What can hang from each mark:
z_998: z_685 z_697
z_136: z_560
z_18: z_136 z_368
z_95: z_560
z_737: z_685
z_124: z_946
z_946: z_560
z_560: z_95 z_368 z_946
z_474: z_946 z_981 z_998
z_685: z_95 z_387 z_998
z_368: z_18 z_560
z_492: z_685
z_387: z_474 z_685
z_697: z_998
z_969: z_124

In the rows, 128 means zero.
Known rows, with every way that one mark hangs from another:
z_685[z_387[z_474[z_981]] z_998[z_697]]: [116 177 159 111 140 142  85 118  83 124 126 111  89 136 141  98 107 135
 122 156  65  95 140 113 177 150 121  47 155 103 142 124 169 122 172 133
  78 141 188 165 143  93 198  85]
z_998[z_685[z_95]]: [134 149 166 153 106 157 128 128 100 100 122 102 165 120 128  73 131 138
 131 197 132 134 141 127 166 114 113  60 154 104 124 132 155 142 175 135
 147 130 143 156 120 144 158  78]
z_18[z_136[z_560[z_946]]]: [146 160 133 128 138 127 116 131  81 108 143 105 143 135 142 102 111 147
 158 178 117 160 151  78 157 151 170 102 138  93 129 149 166 142 150 112
 140 167 161 138 162 105 142 102]
z_18[z_368]: [132 145 133 145 126 153 123 130 129  94 158 124 127 135 137  88 117 138
 134 170 139 134 128 116 160  91 117  84 158  83 134 137 158 139 169 125
 134 156 133 145 140 113 148  70]
z_560[z_95 z_368[z_18[z_136]] z_946]: [120 136 147 113  91 129 141 104 109 106 133 116 141 145 138 121 134 148
 143 203 106 151 143  69 147 104 140  81 171 103 149 154 180 153 150 116
 129 174 166 145 105 141 133 104]
z_18[z_136[z_560[z_95 z_946]] z_368]: [131 136 122 132 113 120 125 121  96  75 141 117 146 155 150 110 118 171
 171 197 134 136 148  69 153 121 162  86 134  93 145 162 190 136 125 106
 145 186 156 140 141 105 164  89]
z_136[z_560[z_95 z_368 z_946]]: [124 146 131 108 109 138 114 130  96 126 139 106 122 141 151 103 138 152
 149 195 131 169 154 113 143 122 128  72 175  98 147 151 178 125 159 111
 142 199 159 142 115 131 163 106]
z_492[z_685[z_95 z_998]]: [134 158 145 139 118 141 125 121 102 116 106  82 128 114 133  98 118 102
 134 193 120 136 141 101 122 128 118  70 150 128 153 103 157 140 160 108
 123 155 145 165 125 126 159  70]
z_124[z_946[z_560]]: [156 165 137 147 131 143 104 148 102  97 157 114 115 157 112  90 118 122
 154 138 136 163 128 124 180 107 112 105 160  87 120 117 149 151 173 100
 153 157 141 152 117 121 136  73]
z_124[z_946[z_560[z_368]]]: [140 168 132 124 125 147  91 153 111 106 173 117  94 156 123  95 134 116
 151 153 121 169 122 132 187  93 106 116 183  83 115 114 143 149 172 102
 143 176 151 153 107 133 135  86]
z_560[z_368 z_946]: [114 153 122 118 117 151 102 135 107 134 156 109 130 132 141  87 126 127
 118 178 110 166 136 120 150 103 123  85 195  97 135 154 158 138 183 117
 136 167 158 138 131 120 151  91]
z_492[z_685[z_95 z_387[z_474] z_998]]: [115 147 145 127 115 118  99  99  92 124 104  78 114  99 123  93 112 117
 144 183  75 121 134 110 147 145 106  67 139 151 162 103 152 137 162 115
  82 148 153 175 124 133 177  68]
z_969[z_124[z_946]]: [131 163 129 140 134 130 118 135 102 112 151 139 117 139 126 108 107 129
 135 168 124 154 139 133 169  72 133 135 162  76 122 116 169 132 176 110
 155 162 148 162 118 117 148  91]
z_492[z_685]: [133 144 144 128 135 135 120 132 112 120 138  93 117 112 123  93 109 108
 149 154 121 154 132 117 144 103 114  82 155 117 149 120 145 142 187 119
 143 149 139 156 134 121 147  83]
z_136[z_560[z_368]]: [135 165 148 111 139 152 111 134 109 124 163 111 100 125 146 101 131 134
 140 182 132 159 141 126 160 121 124  97 165  87 124 129 156 142 171 123
 125 186 143 146 128 128 139 116]
z_95[z_560[z_368[z_18[z_136]] z_946]]: [112 171 163 113 117 127 139 104 114 111 148 119 138 109 133 114 108 145
 133 192  96 165 130  74 151 113 168  91 196 113 142 147 156 151 152 142
 129 167 152 114 121 121 116 112]
z_387[z_474[z_981 z_998]]: [141 149 146 101 118 150 112 135  97 133 132 104 112 150 134  88 129 132
 151 158  83 135 149 114 188 129 118  62 177 102 148 130 148 133 177 148
 103 138 177 168 147  87 177 106]
z_685[z_95[z_560[z_946]] z_387[z_474]]: [106 142 159 139 101 118 113  96  84 112 104 111 158  89 129  80 108 147
 132 172  74 147 116 124 163 135 142  59 171 149 156 149 148 111 155 133
 113 146 157 120 123 122 171  69]
z_697[z_998]: [158 165 136 125 126 149 124 146 110 133 146 102 116 135 148 105 120 124
 128 183 115 136 158 110 138 117 113  81 163  73 141 122 162 155 177 104
 101 157 164 148 139 111 159  79]
z_368[z_560[z_946]]: [121 152 131 152 119 152 111 152 107 137 140  98 166 135 157  82 109 134
 136 169 131 179 149 116 131 123 141  80 170  99 128 159 168 119 195 102
 134 129 138 127 157  93 146  74]
z_946[z_560]: [157 162 145 153 124 150 114 145 105 101 163 109 127 157 122  84 124 123
 152 138 133 149 140 124 165 116 105  70 142  90 128 124 146 154 180 105
 143 142 145 156 127 121 136  79]
z_560[z_95 z_368[z_18] z_946]: [115 139 143 120  96 142 135 114 115 127 132 106 128 130 131 108 140 143
 128 203 125 160 137 102 143 101 125  58 187 110 151 148 182 138 169 121
 139 181 154 137  99 147 142  98]
z_124[z_946]: [147 157 138 136 134 143 113 133 105 113 141 116 121 130 127 102 105 120
 135 159 128 163 125 129 169 105 122 118 175  89 128 127 159 140 175 112
 140 158 143 145 120 125 139  84]
z_136[z_560[z_368[z_18] z_946]]: [130 178 137 117 140 135 123 123 112 140 149  92 107 107 130 105 131 139
 130 207 140 171 134  98 156 134 150  79 178 109 134 140 173 134 164 133
 134 196 137 128 135 129 133 126]
z_737[z_685[z_95[z_560[z_368]] z_387]]: [108 143 201 112 119 149 130  91 107  92 123 135 130  98 127  89 121 147
 118 170  65 139 111  99 166 122 119  78 191 123 139 123 161 116 159 120
 132 188 156 114 109 151 150 100]
z_737[z_685[z_95 z_387 z_998[z_697]]]: [127 179 185 139 140 156 115 115  77  92 101 121 125 121 125  99 116 127
 106 175  99 104 134  77 159 161 114  55 150 109 141 112 194 125 154  96
 110 159 178 135 140 138 171  84]
z_737[z_685[z_95 z_998]]: [150 156 169 138 128 158 132 118  87 100 103 113 141 129 121  93 133 130
 116 183 119 129 146  79 154 148 113  83 169 109 144 114 176 134 168  98
 133 162 159 146 128 133 149  86]
z_474[z_946[z_560] z_998[z_697]]: [155 193 148 138 142 167 124 172  91  98 150 125  93 171 132 107 110 114
 156 145 140 121 161 117 176 141 114  54 142  67 124 110 155 139 170 105
 136 142 165 159 174 107 134  95]
z_387[z_685]: [133 148 138 131 140 149 113 120 103 125 141  95 110 112 123  95 117 125
 150 162 122 140 130 117 155 129 117  83 149 116 147 119 141 150 192 124
 141 153 150 150 135 115 147  95]
z_560[z_95 z_368 z_946]: [116 132 133 112  95 148 110 131 104 125 139 113 134 146 147 101 136 142
 137 184 112 160 149 119 134  96 112  68 190  99 154 159 173 131 176 107
 141 174 165 141 106 134 158  87]
z_737[z_685[z_387 z_998[z_697]]]: [128 186 174 131 153 152 104 131  91 108 126 112  98 135 125 102 105 131
 112 157  97 102 138  85 163 166 116  61 160  95 144 111 195 127 173  93
 105 161 179 135 149 127 163  83]
z_124[z_946[z_560[z_368[z_18]]]]: [148 174 148 130 129 140 111 131 121 111 166 111  89 142 106 111 132 122
 144 168 135 169 116 114 188  94 113 106 185  94 121 109 151 154 169 121
 140 187 136 152  97 146 119  96]
z_474[z_946[z_560] z_981]: [160 140 157 131 141 164 124 133 101 100 161 139 106 170 127  95 115 144
 151 139 106 127 152 108 166 127 117  72 147  77 119 125 128 134 183 112
 152 152 151 164 149  97 134  89]
z_737[z_685[z_387]]: [139 141 175 133 143 152 117 116 103 103 137 120 126 130 109  90 115 145
 131 148  86 127 126  94 174 142 111  80 163 105 146 121 177 128 186 106
 130 166 156 134 141 139 149  89]
z_946[z_560[z_95 z_368[z_18[z_136]]]]: [138 140 167 121  95 133 139 109 117  80 160 121 118 170 125 122 143 144
 174 168 120 142 140  79 162 100 113  70 140  91 138 116 164 169 152 106
 130 171 155 172  93 154 117 104]
z_95[z_560[z_368 z_946]]: [106 164 150 111 115 144 114 130 110 126 152 116 133 114 147  90 113 138
 125 174 103 168 133 118 143 106 145  77 214 106 139 154 150 126 172 131
 139 170 154 111 117 115 141  91]
z_474[z_981 z_998[z_685[z_95] z_697]]: [135 183 179 126 115 172 119 147  90 100 103 104 152 141 145  82 136 130
 133 202 122 110 146 109 182 130 126  14 165  94 126 125 174 129 158 160
 138 121 193 157 144 107 202 101]
z_697[z_998[z_685[z_387[z_474[z_946]]]]]: [135 151 143 112 126 145 106 131  98 142 151  95  91 115 134  94  99 154
 146 204  69 102 170 133 181 155 105  81 163  93 135 114 144 146 186 116
  79 152 160 172 163 123 163  75]
z_969[z_124[z_946[z_560[z_95 z_368]]]]: [119 150 132 124 104 127 110 132 104  95 166 150  96 184 127 112 144 136
 172 169 125 155 144 133 170  55  97 111 164  73 126 104 171 138 168  94
 161 189 166 180  73 140 151  87]
z_737[z_685[z_95[z_560] z_387 z_998]]: [128 162 205 139 129 150 135 100  89  92 103 115 141 113 123 101 106 144
 118 177  75 115 129  80 143 168 130  61 174 128 159 101 179 118 147 105
 113 178 154 117 123 135 158  82]

Rows:
[122 132 155 145  98 130 151 118 107 107 125  99 174 144 152 118 112 150
 152 191 125 163 155  66 127 120 158  70 150 108 145 155 188 132 160 103
 127 140 146 137 129 116 132  90]
z_368[z_18[z_136] z_560[z_95 z_946]]
[ 95 183 185 125 110 156 119 129 112  98 126 122 134  80 150  76 123 136
 120 194 131 136 126 132 173  98 127  47 183 110 115 133 150 131 160 153
 148 146 159 130 107 147 159  94]
z_998[z_685[z_95[z_560[z_368]]] z_697]
[146 146 149 133 120 118 152 106  92  98 120  97 142 136 132 121 122 158
 172 200 133 153 155  63 145 143 169  73 135 105 153 150 189 141 136 112
 138 179 150 138 126 127 135 112]
z_368[z_18[z_136[z_560[z_95 z_946]]]]
[110 190 170 133 130 134 130 120  94 103  96  99 119  83 140 104 102 104
 128 173 129 126 133 100 125 127 135  47 159 131 146 106 155 122 145 124
 124 143 156 138 119 118 162  78]
z_492[z_685[z_95[z_560] z_998[z_697]]]
[106 130 127 153  97 147 122 142 126 109 135 112 168 151 161  90 119 160
 148 189 146 154 149 100 125  93 129  56 166 102 142 167 186 115 169 102
 140 149 138 134 140  97 170  63]
z_18[z_368[z_560[z_95 z_946]]]
[137 176 166 139 140 156 126 120  76  95  94 123 123 115 126  92 129 116
 114 168 132 116 145  80 162 144 115  69 160 103 135 121 182 125 164 101
 136 150 175 137 135 130 157  88]
z_737[z_685[z_95 z_998[z_697]]]
[134 151 169 148 124 141 147 123 127 108 144 107 153 127 147 114 104 139
 142 175 131 158 142  81 146 116 148  97 139  94 122 129 163 150 169 118
 107 126 127 147 151 113 108 101]
z_368[z_18[z_136] z_560]
[126 134 166 117 103 153 144 108 129 118 137 114 114 129 131 120 140 137
 133 194 125 148 133 109 150  89 104  64 173  99 152 127 175 146 166 124
 123 175 137 152  89 158 131 106]
z_560[z_95 z_368[z_18]]
[118 130 136 147  99 148 124 143 109 125 128 101 173 148 160  91 118 143
 143 175 133 172 158 110 121 113 127  59 163 100 143 160 179 118 178  94
 139 138 146 136 129 106 156  73]
z_368[z_560[z_95 z_946]]
[122 183 149 143 133 141 119 131  89 107  96  96 115  98 139 104 117  95
 127 180 138 126 144 100 134 124 120  55 141 123 139 110 164 133 157 113
 122 143 157 161 131 124 167  75]
z_492[z_685[z_95 z_998[z_697]]]
[114 177 173 147 134 152  96 141 106 109 149 102 129 120 132  84 102 136
 129 175 109 110 138 137 178 135 114  34 152  87 121 128 175 143 182 131
 122 133 162 145 147 142 175  79]
z_998[z_685[z_387] z_697]
[102 172 168 110 116 152 113 102  96 125 120  95 108  99 143 104 123 127
 129 206  99 132 124 107 129 136 130  75 185 138 155 102 141 137 155 129
 113 183 153 138 102 125 157  99]
z_387[z_685[z_95[z_560[z_368]] z_998]]
[116 175 180 156 123 154 108 129  98  90 117 110 154 110 133  79 116 135
 123 189 114 109 131 134 175 129 116  30 139 100 120 129 176 137 159 133
 126 125 166 147 131 151 178  73]
z_998[z_685[z_95 z_387] z_697]
[126 150 144 116 117 138 132 112 107 130 134  96 115 124 135 116 142 151
 142 214 141 166 139  97 147 130 141  60 171 112 152 145 188 127 153 123
 134 203 147 136 107 141 149 121]
z_136[z_560[z_95 z_368[z_18] z_946]]
[121 147 170 135 116 131 140 106 112 100 106 102 138  79 132  91 105 117
 144 164 115 157 122 110 133 102 131  66 159 145 149 119 132 123 155 134
 150 152 133 138 114 131 148  81]
z_492[z_685[z_95[z_560]]]
[136 175 173 134 102 148 140 133 104 115 118  91 154 101 149  80 117 140
 135 217 112 127 151 116 148 127 126  53 176 102 138 117 154 143 157 130
 123 146 155 132 118 127 171  72]
z_697[z_998[z_685[z_95[z_560]]]]
[126 192 186 122 133 171  98 154  98 107 138  98 126 160 140  91 106 141
 136 185  82  96 143 117 187 147 126   4 165  87 134 118 187 135 168 152
 107 134 196 154 157 105 211  99]
z_474[z_981 z_998[z_685[z_387] z_697]]
[127 154 125 107 125 140 100 125  90 146 128  80  92 122 122  94 125 118
 172 170 104 137 138 117 184 142 114  77 159 132 163 108 142 147 184 140
 105 146 171 167 152 102 162 105]
z_387[z_474[z_998] z_685]
[155 138 176 127 127 125 160 106 102  88 124 103 125 137 133 133 123 157
 168 193 138 139 145  72 156 136 151  81 116  94 145 125 185 150 130 120
 129 175 144 157 118 141 121 120]
z_368[z_18[z_136[z_560[z_95]]]]
[145 169 149 116 122 175 114 161 108 118 175 124  86 181 138 103 126 123
 155 169 115 141 163 122 164 128 104  80 171  75 129 102 146 152 180 112
 123 173 155 165 153 116 122 105]
z_474[z_946[z_560[z_368]] z_998]
[123 157 142 115 116 134 126 116 111 118 154 113 132 127 132 113 123 138
 128 195 106 161 133  74 162 110 154  97 182 102 135 148 165 156 165 127
 125 169 155 138 132 129 120 107]
z_560[z_368[z_18[z_136]] z_946]
[127 156 149 153 121 133 137 124 109 119 138  98 170 129 145 103 104 139
 141 187 130 169 151  66 137 130 164  89 154 105 128 151 173 140 168 113
 120 132 138 131 158 101 117  95]
z_368[z_18[z_136] z_560[z_946]]
[134 163 145 143 123 151 119 110  85 121 107  86 122 118 133 101 123 121
 136 198 118 121 135 102 131 151 122  77 144 128 153 106 155 147 161 113
 120 164 157 158 122 116 164  82]
z_387[z_685[z_95 z_998]]
[126 167 124 110 134 143 100 139  95 137 157 100 112 125 148  91 130 144
 137 192 123 174 142 116 153 131 142  93 180  99 135 150 165 134 169 122
 138 193 151 132 138 118 152 108]
z_136[z_560[z_368 z_946]]
[129 152 156 133 100 140 111 118  91 116 106 103 137 132 132  93 127 127
 136 182  76 130 132 128 179 140 113  62 147 119 156 116 166 138 155 136
  83 139 173 162 141 131 176  83]
z_685[z_95 z_387[z_474[z_998]]]
[142 169 128 156 133 125 111 143  94  98 169 143 109 172 114 100 123 129
 162 152 132 151 138 127 178  82 119 117 144  70 117 107 162 136 175 100
 163 158 149 171 110 117 140  78]
z_969[z_124[z_946[z_560]]]
[113 177 159 141 122 134  97 110  78 114 104 109 118 113 136  95 118 127
 115 175  94 108 134 121 170 147 113  56 136 116 142 120 164 130 153 118
  78 131 177 160 130 132 180  73]
z_685[z_95 z_387[z_474] z_998[z_697]]
[103 124 125 144  91 132 127 133 118  88 146 121 176 160 169 104 116 165
 161 183 130 149 147  74 132  98 148  78 148  97 137 170 185 127 152  98
 134 146 151 139 152  92 157  66]
z_18[z_136 z_368[z_560[z_95 z_946]]]
[121 180 202 144  98 158 124 133 103  97 113  88 172 125 137  87 106 143
 139 212  82 118 135 128 158 151 130  20 172 117 153 100 171 138 143 148
 112 144 160 133 130 137 181  85]
z_474[z_998[z_685[z_95[z_560] z_387]]]
[108 150 115 156 118 153 110 149 127 122 154 113 163 133 156  77 108 146
 130 179 145 162 142 109 134 104 143  74 176  97 127 163 172 116 180 113
 135 142 132 124 170  83 157  67]
z_18[z_368[z_560[z_946]]]
[123 184 144 140 136 151 110 115  78 111  99  98 107 106 135 100 123 112
 127 185 137 115 139 102 139 148 128  58 140 124 141 109 163 138 155 118
 122 149 169 153 128 116 171  89]
z_387[z_685[z_95 z_998[z_697]]]
[132 171 178 144 113 152 140 120  95 101 105 105 153 113 145 103 107 129
 117 187 116 132 143 108 121 138 137  64 167 110 149 110 160 132 149 118
 117 156 143 135 112 118 146  76]
z_685[z_95[z_560] z_998]
[116 179 187 149 117 152 131 125  99  89 105 116 151  82 139  77 113 140
 127 184 138 130 132 129 168 116 131  36 162 113 123 136 155 123 155 152
 153 119 155 128 118 139 162  84]
z_998[z_685[z_95[z_560]] z_697]
[159 141 142 144 107 133 118 140  98  87 141 114 117 177 116 103 130 131
 172 145 138 155 131 122 168  99 101  89 154  88 139 117 164 141 161  88
 157 168 153 160  91 133 148  69]
z_124[z_946[z_560[z_95]]]
[128 184 136 134 132 124 117 122 116 110 172 138  86 157 108 112 135 127
 148 179 135 162 127 117 184  68 118 120 170  83 114  95 165 149 170 122
 150 188 145 167  94 135 126 106]
z_969[z_124[z_946[z_560[z_368[z_18]]]]]
[125 162 142 161 124 145 132 135 118 141 136  91 160 115 139  94 105 129
 124 185 146 175 142 100 135 128 146  69 171 114 133 152 174 124 183 123
 127 135 129 121 151 105 129  90]
z_368[z_18 z_560[z_946]]
[131 129 170 153 108 155 158 124 132 115 126  99 149 133 145 110 121 142
 144 185 149 155 145 107 132 106 119  55 150 103 141 133 182 123 173 115
 120 139 126 148 115 132 128  94]
z_368[z_18 z_560[z_95]]
[150 155 168 110 132 183 126 152 104 119 145 107 123 162 140  96 109 147
 145 200  94 110 167 113 177 146 126  51 182  81 131 115 158 137 182 144
 132 147 167 170 171  94 164 105]
z_474[z_946 z_981 z_998[z_685]]
[128 146 163 104 128 141 106 125  92 123 125 104 108 138 111  91 117 136
 151 156  66 131 134  97 204 157 106  72 176 117 161 114 175 131 185 121
  98 156 174 147 159 123 164 101]
z_737[z_685[z_387[z_474[z_998]]]]
[141 144 159 130  99 146 138 118 124 105 152 115 111 156 118 110 149 135
 158 172 136 148 137 112 158  96  93  49 156  97 147 118 162 153 169 112
 138 178 143 161  86 159 126  98]
z_946[z_560[z_95 z_368[z_18]]]
[157 182 156 128 148 174 121 159  91  98 148 134  91 183 142 107 113 126
 152 142 114 116 162 105 179 142 122  39 155  67 123 114 152 131 167 120
 137 144 182 164 172  80 156 101]
z_474[z_946[z_560] z_981 z_998[z_697]]
[105 174 146 112 129 123  90 135 101 130 125  84  81 112 128  99 105  98
 160 152  86 125 130 122 185 131 113  45 145 131 157 106 161 134 172 133
  87 136 182 168 161 112 186  93]
z_492[z_685[z_387[z_474[z_998[z_697]]]]]
[132 153 152  98 118 136  90 124 101 142 151  84 111 129 141  79 120 152
 146 194  52 104 152 117 192 146 111  46 172  98 136 123 157 146 185 140
  80 144 184 169 140 104 209  80]
z_697[z_998[z_685[z_387[z_474[z_981]]]]]
[110 149 169 109 112 147 131 104  95 104 112 130 146  93 129  79 132 142
 120 179 101 168 124  84 157 118 136  81 217 132 141 152 158 111 165 126
 164 181 159 103 115 131 145  92]
z_737[z_685[z_95[z_560[z_368 z_946]]]]
[111 173 162 121 119 145 133 112 120 135 144 108 128  97 130 102 114 137
 116 196 112 169 123 102 148 111 149  65 214 121 145 147 158 132 167 142
 134 175 138 108 112 131 130 106]
z_95[z_560[z_368[z_18] z_946]]
